What can hang from each mark:
Q_748: Q_639
Q_815: Q_639
Q_188: Q_356 Q_639
Q_975: Q_639
Q_64: Q_639
Q_356: Q_188
Q_639: Q_188 Q_498 Q_748 Q_815 Q_975

Each row was made from one small tree. The marks that hang from a mark follow it in brackets, in the order of their numbers. Every link used is in the known rows. Write each row's tree.
Known rows:
Q_639[Q_748 Q_975]: [-0.401 -2.112 -1.707  1.428  0.835  0.296 -0.267  3.151 -0.722  2.903
 -1.548 -0.432  0.038 -0.445  0.779 -1.198 -1.387 -0.265]
Q_356[Q_188[Q_639]]: [-0.394 -0.152 -1.795  1.353 -0.022  1.246  0.901 -2.208 -0.174 -0.411
 -1.740 -1.709  2.397 -2.073  0.078  0.506  0.992  1.839]
Q_356[Q_188[Q_639[Q_975]]]: [-0.974 -1.826 -2.560  1.851  0.745  1.588  0.677  0.059  0.540  0.974
 -2.322 -2.104  1.643 -2.208 -0.298 -0.431 -0.026  2.105]
Q_975[Q_639]: [-0.371 -1.142  0.180  0.204 -0.222  1.524 -0.678 -0.712 -0.389  0.832
 -0.839 -0.094 -0.873  0.128 -0.330 -0.773 -1.667 -0.761]
Q_748[Q_639[Q_498 Q_815 Q_975]]: [-1.434 -2.683 -1.361 -0.475 -0.329  0.245 -1.848  5.955 -0.648  3.483
 -0.882  0.223 -2.513  1.349  0.292 -1.397 -3.612 -0.326]
Q_356[Q_188[Q_639[Q_498 Q_748 Q_815]]]: [-0.151 -0.984 -3.509  0.567 -0.734  0.770 -0.744  1.551 -2.216  3.572
 -1.820 -1.069  1.788 -1.986  2.191  1.428 -0.302  1.983]
Q_748[Q_639[Q_188 Q_498 Q_815]]: [-0.891 -0.378  0.728 -0.850  0.264  1.183 -2.079  3.823 -0.008  2.558
 -0.441  2.162 -2.722  1.630  0.053 -0.474 -3.368  0.018]
Q_975[Q_639[Q_815]]: [ 0.183 -2.095  0.268 -0.962 -1.014  1.544 -1.507  1.101 -0.356  2.736
 -0.843  1.034 -0.933 -0.170  0.763 -0.796 -2.802 -0.711]
Q_356[Q_188[Q_639[Q_498 Q_975]]]: [-1.194 -1.192 -3.629  1.351  0.332  0.762  0.342  1.156  0.125  1.492
 -1.608 -2.670  0.793 -1.422 -0.602  0.694 -0.227  2.756]
Q_815[Q_639[Q_498]]: [-0.651  1.270 -0.115 -0.065  0.059 -0.589 -1.656  1.048  0.781  0.759
 -0.016 -1.399 -1.633  2.285  0.651  0.683 -0.111 -0.849]
Q_188[Q_356 Q_639[Q_498 Q_815]]: [ 0.695 -1.544 -1.693 -1.494 -0.317  0.353 -1.271  4.187  0.005  1.534
 -0.977 -1.190  0.309 -3.122  0.051  0.323 -0.430  1.372]
Q_748[Q_639[Q_815]]: [-0.609 -1.522  0.430 -0.688 -0.645  0.666 -1.386  2.632 -0.997  1.713
 -0.948  1.165 -0.829  0.463  1.049 -1.610 -2.318 -1.243]
Q_639[Q_748]: [ 0.042 -0.593 -0.916  0.902  0.237  0.116 -0.318  0.945 -1.615  1.504
 -0.873  0.059  0.569 -0.353  1.313 -0.326 -0.087 -0.594]
Q_188[Q_356 Q_639[Q_815]]: [ 0.913 -2.175 -0.649 -0.911  0.055  1.112 -0.807  3.290  0.308  1.018
 -1.721 -0.717  1.232 -4.062  0.307 -0.781 -0.255  0.698]
Q_975[Q_639[Q_188[Q_356] Q_748]]: [-0.352 -1.783 -0.061  0.517  1.711  4.105 -1.057  2.324  0.223  2.288
 -2.150  0.570  0.324 -1.940 -0.289 -2.142 -2.882 -0.297]
Q_748[Q_639[Q_188[Q_356] Q_815 Q_975]]: [-1.068 -3.359  0.476 -0.533  1.737  3.357 -1.604  7.110  1.853  3.087
 -2.057  1.549 -1.114 -1.271 -0.674 -3.517 -4.482  0.235]
Q_639[Q_188 Q_498 Q_748 Q_815 Q_975]: [-0.356 -1.914 -1.119  0.140  0.984  0.909 -2.103  6.240  0.343  5.744
 -0.926  1.702 -1.955  0.516  0.844  0.016 -3.349  0.905]
Q_188[Q_639[Q_975]]: [-0.378 -2.328 -1.097  1.376  0.989  0.079 -0.177  1.813  0.547  0.881
 -1.995 -1.387 -0.434 -1.779 -0.628 -0.721 -0.158  0.423]
Q_64[Q_639[Q_188 Q_498 Q_815 Q_975]]: [-0.442 -2.233 -2.186 -0.889  1.084  1.156 -1.494  4.968  1.051  3.382
 -1.310  1.253 -2.333  1.075 -0.846  0.227 -3.588  0.209]
Q_188[Q_356]: [ 0.147 -0.694 -0.458 -0.648  0.521  1.192  0.071  1.920  0.728 -0.436
 -0.313 -0.849  1.267 -1.850 -0.511 -1.040 -0.149  0.386]
Q_188[Q_639]: [ 0.149 -0.482 -0.357  0.759  0.300 -0.184 -0.059 -0.524 -0.095 -0.493
 -1.319 -1.077  0.168 -1.726 -0.226  0.198  0.994  0.204]

Write each row's tree:
[-0.640 -0.493 -0.409  0.698  0.745  2.122 -1.556  1.423 -0.939  3.166
 -1.129  0.937 -1.985  0.998 -0.070  0.168 -2.821 -0.231]
Q_975[Q_639[Q_188 Q_498 Q_748]]
[ 0.304 -4.289 -2.453  0.543  0.870  1.513 -1.154  6.376 -0.337  3.912
 -3.109 -1.190  1.216 -4.362  1.250 -2.094 -1.512  0.326]
Q_188[Q_356 Q_639[Q_748 Q_815 Q_975]]
[-1.065 -1.924 -3.703  0.030  0.590 -0.115 -0.347  2.865 -0.253  0.950
 -1.124 -1.391 -1.368  1.169 -1.102  0.092 -1.522 -0.528]
Q_64[Q_639[Q_498 Q_975]]
[ 0.042 -2.579 -0.716 -0.105 -0.760  1.657 -1.880  1.972 -1.895  4.277
 -1.765  0.921 -0.390 -0.588  1.949 -1.038 -2.899 -1.381]
Q_975[Q_639[Q_748 Q_815]]
[-0.114  0.441 -0.121 -0.973  1.351  1.729 -0.652  3.166  1.611  0.546
  0.270  0.189 -0.568 -0.823 -1.490  0.038 -1.287  1.651]
Q_639[Q_188[Q_356] Q_498]
[ 0.109 -0.946 -1.666  0.074 -0.782  1.361 -0.062 -0.363 -0.188  1.529
 -1.677 -0.650  2.127 -2.496  1.157  0.524 -0.102  2.074]
Q_356[Q_188[Q_639[Q_815]]]
[ 0.375 -1.019 -0.946 -1.196  0.795  1.874 -1.779  5.912  0.068  3.993
 -0.552  1.214 -0.127 -1.440  0.852 -0.170 -2.408  1.230]
Q_639[Q_188[Q_356] Q_498 Q_748 Q_815]
[-0.568 -1.721 -0.463  1.662  2.036  1.636 -0.595  3.438  0.556  3.345
 -1.698  1.130 -0.916 -0.008  0.035 -1.159 -2.218  0.320]
Q_639[Q_188 Q_748 Q_975]
[-0.508 -2.899 -3.446  1.121  1.290  0.764 -0.713  5.568 -0.816  2.454
 -2.413 -2.854  0.468 -3.178 -0.160 -0.933 -0.587  1.013]
Q_188[Q_356 Q_639[Q_498 Q_748 Q_975]]
[-1.037 -0.939  0.356  2.005  2.396  1.758 -1.779  3.531  1.747  3.611
 -2.348  0.213 -1.660  1.307  1.030 -1.579 -2.220 -1.074]
Q_815[Q_639[Q_188 Q_748 Q_975]]
[-0.277 -2.005 -1.512 -1.043 -0.364 -0.392 -1.364  5.235  0.491  3.797
  0.088  0.030 -1.718  0.608  0.385  0.315 -2.407  0.926]
Q_639[Q_498 Q_815 Q_975]
[-0.634  1.064  0.657 -0.561  1.802  1.929 -1.729  3.198  2.831  0.809
 -0.337 -0.736 -1.192  0.594 -0.517 -0.282 -1.285  0.266]
Q_815[Q_639[Q_188[Q_356] Q_498]]
[-0.598 -2.195 -2.958  1.823  0.805 -0.531 -0.942  3.728 -1.367  2.857
 -2.135 -1.961 -0.842 -1.240  0.326  0.098 -0.453  0.417]
Q_188[Q_639[Q_498 Q_748 Q_975]]
[-1.509 -1.986  0.017 -0.308  0.896  1.374 -2.245  6.196  0.753  4.003
 -0.946  1.697 -3.314  1.582 -0.444 -1.329 -4.492  0.222]
Q_748[Q_639[Q_188 Q_498 Q_815 Q_975]]
[-1.091 -3.245 -0.392 -0.013  0.012  0.981 -1.448  4.990 -0.290  3.016
 -1.613  0.875 -1.536  0.454  0.526 -2.474 -3.388 -0.927]
Q_748[Q_639[Q_815 Q_975]]
[-0.420 -0.574 -2.690  2.100  0.255  1.465  0.610 -1.262 -1.798  1.225
 -2.638 -1.676  2.999 -2.585  1.371  0.233  0.965  1.257]
Q_356[Q_188[Q_639[Q_748]]]
[-0.370 -1.053  0.540  1.058  1.143  2.865 -1.211  0.420 -0.529  2.746
 -1.893  1.480 -1.071  0.011  0.221 -1.015 -2.705 -0.729]
Q_975[Q_639[Q_188 Q_748]]
[-0.697 -0.928  0.303 -1.562  0.698  2.434 -2.017  5.680  0.668  2.204
 -0.642  1.438 -1.399 -0.266 -0.487 -1.514 -3.541  0.514]
Q_748[Q_639[Q_188[Q_356] Q_498 Q_815]]
[-0.774  1.305  0.192  1.105  1.419  0.586 -2.191  2.093  0.810  2.666
 -0.974  0.044 -1.932  2.207  1.223  0.544 -1.282 -0.843]
Q_815[Q_639[Q_188 Q_498 Q_748]]
[-0.071 -1.472 -0.669 -1.547 -1.412  0.762 -2.007  2.064 -0.651  3.192
 -0.136  0.500 -1.837  0.717  0.402  0.360 -2.899 -0.179]
Q_975[Q_639[Q_498 Q_815]]
[-0.632 -2.077 -3.381  0.226 -0.351  0.838 -0.546  2.913  0.212  3.401
 -1.655 -1.397  0.555 -1.635  0.458  0.854 -1.337  2.748]
Q_356[Q_188[Q_639[Q_498 Q_815 Q_975]]]
[-1.280 -0.467 -1.079  0.493  0.704 -0.335 -1.612  3.335  1.570  2.137
 -0.559 -1.867 -2.247  2.348  0.230 -0.155 -1.324 -0.631]
Q_815[Q_639[Q_498 Q_975]]
[-0.230 -1.405 -0.240 -0.305  0.082  2.075 -2.562  3.126 -0.883  5.178
 -1.248  2.099 -2.132  0.675  1.007  0.220 -3.943 -0.064]
Q_975[Q_639[Q_188 Q_498 Q_748 Q_815]]
[-1.308  0.076  0.429  0.681  1.913  0.868 -1.969  3.507  2.964  2.498
 -0.664 -0.324 -3.147  2.582 -0.556 -0.116 -2.355  0.027]
Q_815[Q_639[Q_188 Q_498 Q_975]]
[-1.283 -0.406 -0.591  1.520  2.128  1.121 -2.330  4.407  1.554  4.010
 -1.584 -0.207 -2.606  2.219  0.765 -0.364 -2.456 -0.583]
Q_815[Q_639[Q_188 Q_498 Q_748 Q_975]]
[-0.695  0.497 -2.698  0.805 -0.232  0.658  0.438 -1.142 -0.589  0.107
 -0.979 -2.255  1.456 -1.305 -0.182  1.622  0.965  2.490]
Q_356[Q_188[Q_639[Q_498]]]
[ 0.483 -2.189 -2.640 -0.348 -0.223  0.587 -0.973  2.390 -2.327  2.528
 -2.108  0.589  0.655 -0.376  1.908 -0.340 -1.439 -1.774]
Q_64[Q_639[Q_748 Q_815]]
[-0.684 -3.203 -2.873  0.793  2.753  3.215 -0.263  4.914  0.449  2.018
 -3.233 -0.285  0.542 -1.718 -0.707 -2.345 -2.513 -0.401]
Q_64[Q_639[Q_188[Q_356] Q_748 Q_975]]
